Each row was made from one walk, in order. Every step used is in the known rows, and no mark comes twice. Write each row's walk.
Known rows
B -> L -> X -> P: [-3.10  0.76  1.35  1.75 -2.51  4.03  3.61  2.52  2.49  0.03  0.47  0.03
  2.55 -3.51  1.92 -1.55 -2.95  2.27  0.82 -0.55  0.56 -2.26  2.89  0.28]
B -> Q -> X -> P -> E: [ 1.17 -1.66  0.47  0.88 -1.77 -0.35  0.26  0.98 -0.17  0.15  3.77 -1.30
 -0.25 -2.15  1.12  3.08 -1.18 -1.99  3.30  1.14 -0.15 -1.11 -2.58  1.05]
L -> X -> P -> E: [-2.27  2.90 -2.12  3.68 -0.93 -0.16  2.41  1.63 -0.58 -1.48 -1.85  1.70
 -0.68  1.95  3.14  0.45 -1.93  0.51  0.20  0.97  2.86  1.71 -0.90  1.51]
M -> W: [-0.48 -0.65 -0.56 -0.43 -2.09 -1.42  1.49 -0.13  1.49 -0.82  2.17  3.71
  8.33  0.94  2.39 -2.06 -1.15  0.69 -1.90 -2.56 -0.58 -0.84 -0.86  0.84]
W -> E -> P -> B -> L -> X -> Q: [-0.58  3.37  2.00  0.73  0.79  1.01 -3.54  1.57 -1.69 -1.33 -0.37 -2.16
 -5.28 -1.36 -1.79 -0.12 -2.73 -1.25  2.89  6.17  0.30  1.60  1.96 -0.47]
R -> W -> E -> P -> B -> Q: [ 1.50  1.43  3.98 -5.34  6.71 -1.80 -6.01 -0.59  0.36 -0.22  1.73  0.73
  0.73  0.52 -6.45  1.23  2.50 -2.07  0.60  5.04  0.07  4.30  3.25 -1.40]
M -> W -> E -> P: [ 0.23  2.42  0.40 -5.26  3.91 -4.78 -0.80 -1.02 -1.77 -3.12  2.26  3.05
  2.78  3.29  1.01  2.45 -2.34  0.17 -1.17  1.11  0.93 -0.16 -0.98  1.03]
B -> P -> E -> W -> M: [ 2.54 -1.05 -1.85 -2.49  2.74  1.18  0.11 -4.33 -5.72 -3.18  0.30  1.27
  1.74  3.07 -0.56  1.58  2.52  0.88 -1.77 -2.42  1.15  0.48 -2.82  3.30]
R -> W -> M -> L -> X: [-1.80  0.63 -0.55 -1.18 -1.36  2.41  2.41 -1.74  3.65  1.97 -5.24  4.56
  0.28 -1.70 -2.09 -3.89  4.04  3.65 -5.46 -8.55  2.08  2.45  2.27 -4.64]
B -> Q -> X -> P: [ 0.73 -0.59  2.48 -1.52 -2.09  1.76  3.97  2.26  2.92  0.39  3.83 -0.61
  3.33 -4.38  1.04  0.90 -3.27 -0.09  3.55 -0.54  0.35 -2.12 -0.27 -0.12]
R -> W -> E -> P -> B -> Q -> X -> L: [ 1.84 -1.09  4.40 -6.40  3.99 -0.55 -5.72  2.14 -1.09  0.50  3.33 -5.63
 -1.82  0.51 -7.30  1.51  2.16 -1.43  3.34  2.77 -0.72  3.44  2.52 -1.67]
P -> B -> Q -> X: [-1.12 -3.09  2.48  3.14 -4.55 -0.57  0.16  3.48  3.26  3.53  0.19 -2.11
  2.77 -4.56  0.80 -3.03  2.09 -3.63  2.60  0.41 -2.74 -0.02  1.07  0.29]
B -> L -> X -> P -> E -> W: [-3.21 -1.82 -1.28  0.45  1.35  1.34  0.18 -0.71  0.15 -0.10  0.04 -1.65
 -4.22  2.92 -0.51 -0.05 -0.10  0.56 -0.11  1.46 -0.04 -1.30 -0.74 -0.12]
B -> Q -> X: [-0.38 -3.29  2.41 -0.44 -3.42  0.78  2.76  0.13  3.32  0.50  2.76 -2.15
  4.84 -2.85  1.63 -0.86 -0.17 -2.70  2.06 -1.75 -0.57 -2.44 -1.16 -0.83]
E -> P -> B: [-0.77  1.82  2.90  0.68 -0.43 -2.06 -1.92  3.71  0.03  0.64 -0.35  2.29
  4.91  0.39  2.28 -2.13 -1.66 -0.50 -0.44  2.12 -1.34  0.75  6.34  5.01]
Q -> X -> P -> E -> W: [-1.34 -2.07 -0.22 -1.94 -0.40 -4.05  2.41  2.04 -1.16  0.09  0.64  0.84
 -3.83  3.82  1.94  1.88 -1.26 -0.33  1.52  0.52  0.92 -0.58 -3.45  2.79]
B -> Q: [ 2.29 -0.49  1.80  0.90 -0.87  2.03  0.30 -2.15  2.44 -1.35  3.47 -0.67
  9.11 -1.94  0.83 -1.02 -0.66 -1.71  0.64  0.27 -1.31 -1.50  0.74 -1.12]
B -> P -> E -> W -> M -> L -> X: [-0.60  0.38 -3.92 -0.75  1.08  1.06  0.88 -4.93 -1.95 -0.41 -4.15  0.33
 -4.61  2.00 -1.41  0.00  2.68  2.17 -4.49 -3.78  0.72  1.17 -1.24 -2.71]
X -> P -> E -> W: [ 1.29  0.44 -0.81 -0.48  1.96 -2.33 -0.27 -0.01 -1.90 -1.47  1.45  2.06
  0.08  4.79  1.45  1.93 -1.29  0.74  0.14  2.50  0.83 -0.12 -1.78  2.46]
M -> W -> E -> P -> B -> Q -> X -> L: [ 1.32 -0.90  1.15 -3.56  1.95 -2.33 -4.27  1.53 -1.25  0.72  3.36 -6.13
 -1.26  0.17 -3.30  1.23 -0.31 -1.70  2.57  2.57 -2.83 -0.31  0.46 -0.73]
B -> P -> E: [ 1.75  0.91  0.26  0.77 -0.73  0.03 -2.01 -1.05 -5.62 -3.88  4.23  1.77
  5.71  0.32  1.47  2.20 -1.64  0.23  0.25  1.66  0.13  1.43 -0.25  3.66]
Q -> X -> P -> E -> W -> M: [ 0.36 -2.48 -1.72 -1.62 -0.33 -1.46  3.53  0.61 -2.12  0.92 -2.04  1.59
 -4.52  2.27  2.01  1.54  2.20  0.76  0.08 -4.70  2.04 -1.55 -4.39  3.71]
W -> M -> L -> X: [-1.10  1.17 -1.66  3.66 -3.91  2.05  3.96 -1.18  3.14  1.64 -5.94  2.68
  1.61 -3.52  3.24 -3.30  1.72  2.22 -4.43 -7.67  0.77 -0.38  1.75 -2.86]

Which walk is each row?
[ 0.88  0.96 -0.14 -1.23  0.43 -4.09  0.98 -0.64 -1.32 -2.18  1.14  2.57
  4.32  1.11  1.71  1.82  0.28 -0.16 -1.29 -0.32  0.35  0.49 -3.81 -0.77]	M -> W -> E
[-1.44  2.24 -0.70 -1.09  1.29 -0.20 -3.30  1.09 -1.04 -0.75  0.05 -1.06
 -5.47 -0.35 -3.29 -1.12 -2.80 -0.56  1.11  5.34 -0.43  1.33 -0.20 -0.82]	M -> W -> E -> P -> B -> L -> X -> Q
[ 0.43 -2.49 -0.98  0.39  1.20 -2.97 -1.48 -1.99 -1.77 -1.22  0.59  0.70
  1.83  6.20  1.41  0.33  1.70 -2.05 -1.29  0.99 -0.12  0.40 -2.49  1.54]	P -> E -> W
[ 0.17 -2.87 -0.49 -2.54  1.41 -1.43  0.74 -0.97  0.87  0.78  3.01 -2.40
 -3.11  2.04 -0.89  2.74 -0.51 -1.74  2.66  2.54  0.09 -1.22 -3.67 -0.41]	B -> Q -> X -> P -> E -> W
[ 0.31  4.19 -0.06  2.12 -3.23  3.11  4.07  0.06  1.55 -3.41 -0.15  1.19
  2.42  0.64  1.69 -2.41 -4.68  0.18  1.64  0.67  3.57  1.79 -1.74 -1.62]	L -> X -> Q
[ 0.99  3.43  2.80 -3.66  3.08 -3.34 -0.45 -0.02 -2.97 -3.94  1.62  2.14
  3.15  2.34  2.39  3.66 -2.41 -0.88  0.41  2.28  1.72 -0.06  0.98  2.00]	W -> E -> P
[ 2.03 -2.88  3.21  3.19 -4.57  1.79 -2.20  3.39  1.06  2.50  2.80 -6.99
  4.50 -4.03 -0.47 -2.73  0.95 -2.06  3.78  0.25 -3.95 -0.56  1.90 -0.15]	P -> B -> Q -> X -> L
[ 0.37  3.28  3.22 -0.02  2.48 -4.99 -2.87  2.97 -2.76 -1.04 -1.45  1.33
  0.90  0.49  1.92  1.51 -0.19 -1.83  0.48  4.08 -0.15  1.54  3.18  3.48]	W -> E -> P -> B
[-5.42  0.38 -0.06 -0.71  2.22 -1.93 -2.41  1.67  0.71  1.25 -2.10 -0.73
 -3.74  0.59 -1.24 -1.52  1.50 -0.99 -1.68  2.33 -1.63  0.23  2.18 -0.46]	M -> W -> E -> P -> B -> L -> X
[ 3.70 -0.13 -2.66  0.36  0.65 -1.65 -1.00 -2.47 -1.95  1.54 -1.78  3.39
 -2.74  0.44  0.68  2.00  1.28  3.57 -2.95 -2.68 -0.96 -0.91 -0.07 -0.72]	X -> P -> E -> W -> M -> L
[-4.12 -2.10  1.53  2.59 -3.79  3.75  2.34  0.37  2.93  0.03 -0.44 -1.34
  3.97 -2.41  2.22 -3.09  0.25 -0.75 -0.81 -2.27 -0.67 -1.94  2.10 -0.57]	B -> L -> X
[-1.96  1.70 -3.09  1.09  0.97 -2.57  0.50 -0.70  1.61  0.93 -2.60  1.15
 -6.06  3.57  0.10  0.36 -1.47  2.05 -2.57  1.45  0.05  0.96 -0.56 -3.26]	M -> L -> X -> P -> E -> W
[-0.85 -1.13  1.38 -1.42  1.95 -3.31 -5.92  1.63 -1.94  1.21  1.70  0.40
  0.35 -1.35 -1.09  0.39  0.77 -0.59 -0.74  3.09 -3.74 -1.05  3.07  1.73]	M -> W -> E -> P -> B -> L
[ 1.42 -1.61  3.73 -0.72 -1.20  1.32 -3.51  3.09  0.66  1.80  3.62 -6.76
  3.01 -1.43 -1.45 -1.31 -1.63 -1.35  3.54  1.63 -3.16 -1.14  4.77  1.86]	E -> P -> B -> Q -> X -> L
[ 0.27  2.58 -3.63  4.80 -2.44  1.04  1.71 -0.55 -0.71  0.93 -5.08  2.96
 -3.90 -1.91  2.68  0.43  0.64  3.20 -3.17 -4.71  1.22  0.88  0.60 -1.46]	W -> M -> L -> X -> P -> E
[ 0.06  0.64  1.05  2.50 -3.70  5.50  1.63 -0.61  1.49 -2.20  2.17 -1.61
  2.13 -2.34 -0.04 -2.46 -3.97 -0.39  2.29  0.56  0.63 -1.11 -0.15 -1.62]	B -> L -> X -> Q
[-1.85 -2.38 -3.21  0.66  1.49  3.75  1.72 -2.48 -0.85  0.67 -3.38 -0.74
 -4.55  1.30 -0.17 -0.41  2.85  1.23 -1.42 -3.44  0.96 -1.88 -1.44  0.63]	B -> L -> X -> P -> E -> W -> M
[-2.56 -0.30 -0.75  3.92 -1.89  2.57 -0.21  0.98 -0.65 -0.54  0.66 -0.83
 -0.80 -1.56  1.81  0.43 -0.89  0.47  0.44  0.98  0.13 -0.69  1.06  1.39]	B -> L -> X -> P -> E
[ 3.00 -0.48 -2.34 -0.44  2.23 -0.17  1.33 -1.88 -3.19 -0.82 -1.37  2.90
 -0.27  2.90  1.43  1.73  1.58  1.67 -1.26 -2.67  1.80 -0.39 -2.26  3.36]	X -> P -> E -> W -> M
[-1.74  3.58  0.02  4.36 -0.43  2.90  2.31  2.87  4.31  2.01 -2.33 -1.07
  1.30 -3.64 -0.26 -3.31 -0.61 -0.05  1.27  3.01  0.06  1.50  2.67 -1.07]	L -> X -> P -> B -> Q
[ 2.86 -3.60 -1.78 -1.60  0.55 -0.71 -0.25 -2.85  0.72  3.21 -0.09 -0.96
 -5.93 -1.81 -1.52  2.00  2.15  0.57 -0.61 -3.32 -1.62 -2.56 -2.82 -3.29]	B -> Q -> X -> P -> E -> W -> M -> L
[ 2.65  0.97 -4.49  2.18 -1.06  0.84 -0.23 -5.02 -0.45 -0.41 -4.31  0.47
 -7.15  2.98 -1.30 -1.30  0.88  0.74 -2.30 -2.39  1.53  1.18 -4.07 -4.87]	P -> E -> W -> M -> L -> X -> Q
[ 1.87 -3.74 -1.88 -2.41  1.79  1.11  2.30 -2.37 -0.48  0.95 -0.13 -1.41
 -3.83  0.73 -0.86  2.12  2.93 -0.66  1.00 -3.12  1.22 -2.11 -4.74  0.27]	B -> Q -> X -> P -> E -> W -> M
[-0.07  2.17 -0.56  0.74  1.08  4.55 -0.40  0.41  5.39  5.12 -4.81  2.35
 -2.48 -6.03 -6.28 -4.04  4.09  4.05 -2.66 -3.30 -0.11  3.43  4.55 -5.38]	R -> W -> M -> L -> X -> P -> B -> Q
